Each row was made from one path, in order. Every step used is in the known rows, and no mark comes twice. Write each row's path.
Known rows:
kunano/mugoz/mobeb/kezuf/merizek: [-0.57 -1.35 -1.77  1.05 -1.67 -1.22 -1.59 -2.17 -0.66  0.17  0.47  0.30
  3.15  1.73  0.22  0.55  6.43  0.54 -1.90  0.27 -0.46  0.03]
mobeb/sotuf/merizek/kezuf/gapu: [ 1.31  1.38 -0.18 -0.68  0.44  0.70  1.03 -0.58  0.21 -0.27 -0.43  0.17
  0.73  2.23  0.77  0.00  2.41 -1.39  0.81 -0.73 -0.74  2.67]
sotuf/mobeb: [ 1.15  0.65 -0.93  3.15  0.09 -0.99  0.74  0.29 -0.39 -0.27 -0.56 -0.95
 -0.90  0.61 -0.63 -0.82 -3.83  0.96  0.94 -0.62  0.50  0.22]
kunano/kezuf/mobeb: [-0.88  0.33  0.43  1.41 -0.82 -2.61  0.04 -1.13  0.16  0.21  2.65 -0.32
 -1.14  0.03 -0.45  0.35  0.31  0.12  1.12 -2.23 -0.40  0.04]
satim/gapu/sotuf/merizek/kezuf/mobeb/mugoz: [ 0.44 -1.02 -0.74 -1.53 -0.39  0.63  1.61  1.48 -0.19 -4.15  1.66  0.75
 -2.45  0.54 -0.06  0.03 -0.70  0.51  0.32  0.59 -0.26 -0.41]
mobeb/kezuf: [ 0.55  0.47 -1.91 -1.20 -0.25 -2.88 -1.36  0.73 -0.36  0.64  0.96  0.15
 -0.42  0.91 -0.05  0.54  2.16 -0.57 -0.52 -1.00 -0.48 -2.39]
gapu/sotuf/merizek/kezuf/kunano/mugoz/mobeb: [-0.65 -0.55  1.98  1.64 -0.39  1.51 -0.67 -0.80  0.63 -2.43 -1.21  0.41
  1.29  0.16  0.30 -0.30  0.47  0.40 -1.04  1.43  0.55 -0.66]
satim/gapu/sotuf/mobeb/kezuf: [ 2.33 -1.34 -1.92 -0.90 -0.13  0.00 -0.28  1.95 -0.61  1.58  0.12 -0.82
 -1.36 -0.59 -0.72  0.40 -1.96  0.70  0.40  0.31  0.43 -2.44]
gapu/sotuf/merizek/kezuf/mobeb: [ 0.86  0.33  0.21 -0.25 -1.59 -0.39  1.92  1.10  0.52 -2.44  1.53  0.69
 -0.12  1.35  0.21 -1.17 -2.56 -1.28  0.43 -0.85  0.60 -0.83]
satim/mobeb/kezuf/kunano/mugoz: [-2.60 -1.15  1.67  2.44  1.51 -1.02 -1.66 -1.68 -0.49  1.26 -0.86  0.94
  0.43 -2.63  0.06  1.98  2.10  1.77 -1.63 -0.35 -1.62 -1.83]
sotuf/merizek/kezuf/kunano: [-0.42  1.50  0.63  1.53  0.80 -1.78  1.20  0.60  0.83 -2.05 -1.22  1.19
  1.67  0.47  0.10 -1.10 -0.77  0.65 -0.20 -1.05 -0.20  0.73]
merizek/kezuf/gapu/sotuf: [ 0.03  0.95  0.99 -1.32 -0.79  1.30  0.89  0.30  0.07  1.16  0.62 -0.53
  0.29 -0.85  0.79  0.18  1.64 -3.86  0.44 -1.60  0.21  0.08]
mugoz/mobeb/satim/gapu/sotuf/merizek/kezuf: [ 1.02  1.37 -0.34 -3.81 -0.87  0.90  0.81  2.52  0.49 -0.52 -0.42  0.23
 -1.31  0.35  0.05 -0.27 -6.62  0.46  0.70  0.80  0.83 -1.20]
kunano/kezuf/gapu: [-0.83  1.00  1.13  0.05 -0.25 -1.27 -0.05 -2.21  0.12  2.67  1.49 -1.07
 -1.56  0.13 -0.09  0.58  2.18 -1.17  1.29 -2.07 -1.18  2.37]
mugoz/mobeb: [ 0.56 -0.25 -0.62  1.09 -1.76 -1.26 -0.33 -0.24 -0.15 -1.25  0.90 -0.95
  0.62  0.92 -0.06  0.01 -2.15 -0.29  0.56 -0.04  0.52  0.37]
merizek/kezuf/kunano: [-1.34  1.94  0.74  2.16  0.87 -1.75  0.51  0.41  0.37 -1.48 -1.06  0.89
  2.62 -1.60  0.44  0.09  1.02 -0.31 -0.13 -2.33 -0.27 -0.22]
mugoz/mobeb/satim/gapu/sotuf: [-0.38 -0.84 -0.71 -3.43 -0.48  1.21 -0.30  1.77 -0.40  3.14  0.65 -1.13
 -0.36 -3.59 -0.44  0.44 -3.97 -0.52  0.75  0.52  0.96 -0.57]
merizek/kezuf: [ 0.23  3.99  0.22  0.13 -0.43 -1.58  0.63  0.81  0.02 -1.77  0.08  0.77
 -1.22  0.61  0.37  0.64 -2.55 -0.95 -0.10 -2.09 -0.09 -1.82]
satim/gapu/sotuf: [ 0.52  0.45  0.39 -2.07 -0.27  0.45  0.86  1.03 -0.54  3.16  1.51 -0.61
 -2.91 -3.44 -0.90  0.45 -3.64 -0.89 -0.05 -0.04  0.60 -0.68]
gapu/sotuf/merizek: [ 0.82 -0.06  0.03 -1.67 -0.26 -0.29  0.64  1.00  0.34  1.67  0.86 -0.17
 -2.32  0.27 -0.76 -1.75 -1.65 -0.83 -0.31  1.18  1.23 -0.29]
kunano/mugoz: [-1.24  2.22  1.24  1.56  0.44 -0.46 -0.84 -2.10 -0.64  0.82  0.42  0.35
 -3.32 -0.49 -0.33  0.72 -0.56 -0.18 -1.53 -0.26 -0.68 -0.91]
kezuf/gapu/sotuf/mobeb/satim: [-0.67 -1.36 -1.17 -0.70  0.76  1.61  0.03  1.03 -0.24  3.62 -1.09 -1.79
  1.84 -1.87  0.08 -1.12  0.30 -1.38  1.88 -0.62  0.71  1.03]

Write each row's path:
[-0.58  0.27  1.52  2.87 -0.37  0.04 -0.40 -1.49  0.50 -3.62 -1.30  0.64
  1.06  1.70  0.31 -0.22 -1.19  1.53 -0.76  0.90 -0.40  0.44]
sotuf/merizek/kezuf/kunano/mugoz/mobeb
[-0.02 -0.52  2.03  0.96 -0.37  1.95  0.18 -0.75  0.32 -1.84 -0.80  0.39
 -0.20 -0.69 -0.08  0.27 -3.26  1.35 -0.76  1.63 -0.01  0.11]
satim/gapu/sotuf/merizek/kezuf/kunano/mugoz/mobeb
[-0.28 -2.75  0.42 -1.84 -0.76  0.62 -0.17  0.22 -0.45  3.85  1.13 -0.89
  0.47 -1.98  0.42  1.21  1.94 -2.35  0.39 -0.55 -0.41 -0.84]
satim/mobeb/kezuf/gapu/sotuf
[ 0.85 -0.62 -1.58  0.54  0.29  0.51 -1.72 -0.04 -0.46  0.16 -0.05 -0.83
  2.49 -0.32  0.13  1.20  4.37 -0.26  0.33  0.42  0.85  0.41]
mugoz/mobeb/sotuf
[ 0.41 -0.47  0.02 -0.32  1.43 -0.14  0.30  0.27 -0.23  2.15 -0.40  0.37
 -1.29 -0.38 -0.46  0.64 -1.42  1.94  0.02  1.21  0.27  0.66]
satim/mobeb/sotuf/merizek
[-2.04  0.53  0.36  0.28  0.73  0.20 -1.21 -0.22  0.54 -1.70 -2.20  0.63
  2.26  0.39  0.56 -0.38 -0.67  1.49 -0.17  0.43 -0.34  0.08]
sotuf/merizek/kezuf/kunano/mugoz/mobeb/satim
[-1.61 -1.14  1.21  3.70 -0.19  0.02 -1.34 -2.34 -0.12 -1.30 -0.55 -0.28
  1.94 -0.95  0.04  0.40  1.29  0.65 -0.77  0.47 -0.35  0.93]
kezuf/kunano/mugoz/mobeb
[-2.10 -0.23  0.65 -0.92  0.64  1.67 -1.47  0.52  0.65 -0.49 -2.11  0.39
  2.38 -1.00  0.57 -0.45  0.91  0.42 -0.51  1.02  0.57 -1.11]
gapu/sotuf/merizek/kezuf/kunano/mugoz/mobeb/satim
[-0.84  0.20 -1.23  0.84 -0.29 -1.07  0.46  0.56 -0.38 -5.65  1.36  0.69
 -0.05  1.19  0.61  0.76  2.92 -0.31  0.27 -1.39 -0.67 -0.85]
merizek/kezuf/mobeb/mugoz
[ 1.40  0.06  0.34  1.45 -0.54  1.93  1.33  0.58 -0.05  0.16 -0.80 -1.21
  0.52  0.18  0.37 -0.56 -0.92 -1.79  1.51 -1.09  0.67  0.39]
merizek/kezuf/gapu/sotuf/mobeb
[-0.02 -1.81  0.02  1.93  1.57  1.22 -1.57 -1.60  0.19 -0.46 -1.37  0.13
  2.21  0.56 -0.18 -0.21  5.00  1.82 -0.76  2.26  0.22  2.01]
kezuf/kunano/mugoz/mobeb/sotuf/merizek
[ 0.69 -2.00 -2.79  0.78 -0.69 -0.66 -0.23  0.42 -0.47  2.18 -0.24 -0.31
  3.59  0.33 -0.31 -0.79  6.20  0.11 -0.71 -0.20  1.03 -0.68]
gapu/sotuf/mobeb/kezuf/merizek
[ 1.04 -0.47 -0.36  0.50  0.70  1.13 -1.49 -1.39 -0.12 -0.40 -0.48 -0.04
 -0.61  2.06 -0.25  0.12  2.34  1.36 -0.73  2.46  0.39  0.92]
kunano/mugoz/mobeb/sotuf/merizek
[ 0.65 -0.49 -0.68 -0.07  0.94 -0.89 -0.36 -0.65  0.39  0.76  1.25  0.07
 -0.54  1.33 -0.60 -0.18  3.71  1.37  0.70  0.13  0.21  1.10]
kunano/kezuf/mobeb/sotuf/merizek
[ 1.48  3.02 -0.64 -1.01  1.04 -0.35  0.21  1.10  0.29 -1.36 -0.89  1.11
 -0.78  1.96  0.23  0.26  0.74  0.37 -0.20 -0.12  0.40 -0.76]
mobeb/sotuf/merizek/kezuf
[ 1.45  0.06  0.19 -2.48 -0.24  0.17  1.58  1.08  0.03  2.34  1.27 -0.14
 -3.95 -0.75 -1.20 -1.18 -5.76  0.35 -0.14  1.53  0.60  0.55]
satim/gapu/sotuf/merizek
[ 1.01  1.80  0.53 -0.32 -0.87 -0.62  2.06 -0.69  0.39 -1.11  0.35  0.19
 -0.75  2.93  0.63 -0.83 -2.37 -1.53  0.92 -1.22 -1.10  2.61]
sotuf/merizek/kezuf/gapu
[ 0.73 -2.94  0.38 -2.44 -0.69  0.26  0.77  0.35  0.10  3.06  0.93 -0.39
 -1.07  0.42  0.01 -0.35 -0.91 -0.82  0.33  0.95 -0.34  0.24]
satim/mobeb/kezuf/gapu/sotuf/merizek
[ 1.05  0.41  0.72  0.47 -0.15  2.20 -0.16 -2.16  0.07 -1.78 -0.77  0.04
  0.57  3.02  1.04  0.69  2.49 -0.70  0.17  0.63 -0.95  2.41]
kunano/mugoz/mobeb/sotuf/merizek/kezuf/gapu
[-0.34 -2.76 -1.42  1.53 -0.25 -2.17 -1.67  0.20  0.19 -1.09 -0.25 -0.28
  5.06 -0.23  0.24  0.21  4.50  0.30  0.02 -0.48 -0.28 -0.30]
mugoz/mobeb/kezuf/kunano
[-0.87  0.52 -0.51 -3.82  0.60  0.75  0.09  1.89 -0.46  4.55  0.70 -0.62
 -1.67 -4.33 -0.63  0.35 -3.45 -0.83  0.27 -0.25  0.60 -0.85]
mobeb/satim/gapu/sotuf
[-2.13  1.42  1.81 -1.06  2.12  1.55 -0.06  0.04  0.28  1.30 -1.81  1.24
 -0.94 -3.02 -0.10  0.20 -1.55  1.23 -1.27  0.41 -0.52 -0.63]
mobeb/satim/gapu/sotuf/merizek/kezuf/kunano/mugoz
[ 1.16 -2.89  0.13 -1.67 -1.34  1.53 -0.88 -1.25  0.18  0.72  0.81 -0.76
 -0.59  2.51  0.20 -0.71  2.67 -1.33 -0.42  2.21 -0.21  0.38]
kunano/mugoz/mobeb/kezuf/gapu/sotuf/merizek
[-0.11 -1.04 -0.86 -0.85 -0.35  0.30  0.79  1.44  0.09 -4.82  1.35  0.72
 -0.95  1.50  0.31 -0.47  3.18 -0.50  0.09  0.36  0.28 -1.21]
gapu/sotuf/merizek/kezuf/mobeb/mugoz
[-1.52  2.22  2.11  2.45  1.35 -0.38  0.02 -1.55  0.39 -1.85 -1.50  1.55
 -0.55  0.18  0.10 -0.20 -0.03  1.18 -1.54 -0.21 -0.93 -0.11]
sotuf/merizek/kezuf/kunano/mugoz
[ 0.25  0.92 -1.54 -0.37  0.96 -0.40  0.94  1.31 -0.72  2.41 -0.73 -0.79
 -1.76 -1.91 -0.85 -0.07 -7.90  2.15  1.54 -0.62 -0.33  0.98]
sotuf/mobeb/satim/gapu
